Every row comes from one small tree of marks. The marks that hang from a mark follow it in brackets, in the order of their numbers. Every link used is in the known rows. Which tree was each row made from?
Known rows
j980(j287 j537): |  .15 | -.05 | -.03 |  .22 | -.23 | -.14 |  .16 | -.40 |  .02 | -.20 |  .11 |  .05 |  .07 | -.26 |  .21 |  .17 |  .35 |
j287(j980): |  .05 |  .04 |  .10 |  .07 | -.09 |  .01 | -.26 | -.18 | -.03 | -.23 |  .07 |  .03 |  .12 | -.18 |  .13 | -.21 |  .14 |
j287(j409 j909): | -.08 | -.01 |  .20 |  .03 | -.18 |  .36 | -.05 | -.20 | -.02 | -.16 |  .24 |  .09 |  .19 | -.18 |  .05 | -.17 |  .33 |
j287(j375 j909 j980): | -.03 |  .27 |  .04 |  .08 | -.12 |  .37 | -.63 | -.13 | -.15 | -.16 | -.04 |  .03 |  .24 | -.40 |  .00 | -.18 |  .58 |
j660(j475(j287 j909(j537))): |  .09 | -.11 |  .31 |  .14 |  .00 |  .26 | -.31 | -.07 |  .09 | -.03 | -.07 |  .45 | -.17 | -.10 |  .19 |  .08 |  .25 |
j475(j287 j660): |  .12 |  .06 |  .22 |  .16 |  .06 | -.06 |  .00 |  .03 |  .28 | -.18 | -.14 |  .24 | -.16 | -.04 | -.20 |  .00 |  .22 |
j287(j409(j375) j909(j537) j980): | -.09 |  .20 |  .24 |  .02 | -.50 |  .32 | -.65 | -.27 | -.11 | -.29 |  .22 |  .05 |  .32 | -.45 |  .14 | -.27 |  .38 |
j660(j475(j909(j537))): |  .10 | -.11 |  .32 |  .07 | -.02 |  .24 | -.41 | -.10 |  .04 |  .02 |  .02 |  .45 | -.11 | -.12 |  .19 |  .11 |  .15 |
j660(j475(j287(j980))): |  .06 | -.02 |  .30 |  .14 |  .09 |  .03 | -.22 | -.03 |  .04 | -.08 | -.09 |  .39 | -.03 | -.10 |  .23 |  .02 |  .24 |
j475(j909(j537)): |  .09 | -.12 |  .12 |  .06 | -.18 |  .34 | -.29 | -.24 |  .06 | -.13 |  .11 |  .14 | -.10 | -.15 |  .03 | -.09 |  .12 |
j660(j475(j909)): |  .09 | -.14 |  .35 |  .11 |  .04 |  .21 | -.27 | -.04 |  .06 |  .04 |  .02 |  .41 | -.08 | -.08 |  .21 |  .15 |  .16 |
j475(j660 j909(j537)): |  .16 |  .00 |  .30 |  .07 | -.18 |  .23 | -.47 | -.07 |  .23 | -.14 |  .03 |  .27 | -.20 | -.16 | -.18 |  .03 |  .19 |
j660(j475(j287(j375 j409 j980) j909(j537))): |  .02 |  .09 |  .34 |  .17 | -.10 |  .35 | -.40 | -.05 |  .03 | -.16 | -.05 |  .43 |  .01 | -.20 |  .23 |  .06 |  .41 |
j660(j475(j287)): |  .08 | -.07 |  .27 |  .13 |  .14 |  .04 | -.07 | -.03 |  .08 |  .00 | -.10 |  .42 | -.08 | -.04 |  .17 |  .09 |  .17 |
j475(j909): |  .07 | -.17 |  .16 |  .13 | -.08 |  .29 | -.09 | -.15 |  .09 | -.10 |  .10 |  .10 | -.06 | -.09 |  .07 | -.04 |  .13 |
j287(j375 j409 j980(j537(j909))): | -.01 |  .28 |  .18 |  .19 | -.31 |  .32 | -.25 | -.24 | -.16 | -.36 |  .11 | -.03 |  .41 | -.40 |  .16 | -.07 |  .55 |
j980(j287(j375) j537 j909): |  .08 |  .11 |  .00 |  .17 | -.39 |  .11 | -.10 | -.39 | -.08 | -.11 |  .12 |  .07 |  .18 | -.44 |  .27 |  .47 |  .59 |
j980(j287 j909): |  .07 |  .00 |  .07 |  .09 | -.30 |  .07 |  .04 | -.25 | -.05 |  .00 |  .12 |  .11 |  .02 | -.23 |  .34 |  .35 |  .36 |
j287(j375 j980(j909)): | -.01 |  .26 |  .07 |  .05 | -.19 |  .24 | -.48 | -.14 | -.13 | -.16 |  .01 |  .05 |  .25 | -.36 |  .13 |  .06 |  .38 |

Write each row's tree
|  .10 |  .01 |  .38 |  .28 | -.17 |  .18 | -.38 | -.03 |  .29 | -.36 | -.05 |  .17 | -.14 | -.22 | -.07 | -.03 |  .50 | : j475(j287(j980(j537)) j660 j909)
|  .02 |  .01 |  .34 |  .14 |  .02 |  .07 | -.13 | -.03 |  .04 | -.14 | -.02 |  .39 |  .04 | -.09 |  .27 |  .02 |  .26 | : j660(j475(j287(j409 j980)))
| -.01 |  .15 |  .29 |  .12 | -.04 |  .27 | -.41 | -.05 | -.03 | -.12 | -.07 |  .41 |  .08 | -.23 |  .19 |  .01 |  .47 | : j660(j475(j287(j375 j409 j909(j537) j980)))
|  .02 | -.01 |  .18 |  .06 | -.31 |  .10 | -.45 | -.34 | -.06 | -.27 |  .20 |  .00 |  .21 | -.35 |  .22 | -.02 |  .31 | : j287(j980(j537 j909))
|  .04 |  .04 |  .23 |  .14 |  .12 |  .22 | -.26 | -.01 |  .02 |  .03 | -.15 |  .42 | -.02 | -.15 |  .11 |  .10 |  .39 | : j660(j475(j287(j375 j909)))
|  .09 |  .09 |  .23 |  .10 | -.06 |  .15 | -.34 | -.05 |  .22 | -.16 | -.12 |  .26 | -.17 | -.17 | -.25 | -.09 |  .41 | : j475(j287(j909(j537)) j660)
|  .02 | -.05 |  .44 |  .24 | -.14 |  .22 | -.29 | -.06 |  .09 | -.17 |  .02 |  .37 |  .04 | -.20 |  .31 |  .11 |  .35 | : j660(j475(j287(j409(j375) j980(j537)) j909))
|  .07 | -.14 |  .35 |  .18 |  .07 |  .23 | -.17 | -.01 |  .11 | -.01 | -.07 |  .42 | -.14 | -.06 |  .21 |  .12 |  .26 | : j660(j475(j287 j909))
| -.04 |  .01 |  .12 |  .09 | -.15 |  .31 | -.02 | -.22 |  .04 | -.24 |  .07 |  .13 |  .03 | -.15 |  .01 | -.22 |  .37 | : j475(j287(j409 j909(j537)))
|  .01 |  .04 |  .14 |  .09 | -.39 |  .12 |  .17 | -.25 | -.05 | -.09 |  .23 |  .11 |  .13 | -.23 |  .39 |  .34 |  .39 | : j980(j287(j409) j909)
|  .01 |  .29 |  .22 |  .13 | -.13 |  .28 | -.27 |  .00 |  .18 | -.24 | -.11 |  .27 |  .01 | -.24 | -.27 | -.02 |  .55 | : j475(j287(j375 j409 j909(j537)) j660)
|  .03 | -.04 |  .32 |  .14 |  .08 |  .08 |  .02 | -.03 |  .07 | -.06 | -.02 |  .42 | -.01 | -.03 |  .21 |  .08 |  .19 | : j660(j475(j287(j409)))
|  .06 | -.09 |  .37 |  .19 |  .02 |  .22 | -.31 | -.01 |  .08 | -.08 | -.06 |  .39 | -.09 | -.11 |  .27 |  .05 |  .32 | : j660(j475(j287(j980) j909))
|  .02 |  .17 |  .32 |  .13 | -.23 |  .16 | -.27 | -.04 |  .23 | -.22 | -.04 |  .25 | -.02 | -.23 | -.20 | -.03 |  .38 | : j475(j287(j409(j375) j909(j537)) j660)
| -.06 |  .29 |  .09 |  .15 | -.27 |  .18 | -.21 | -.25 | -.09 | -.43 |  .15 |  .01 |  .44 | -.37 |  .11 | -.08 |  .42 | : j287(j375 j409 j980(j537))
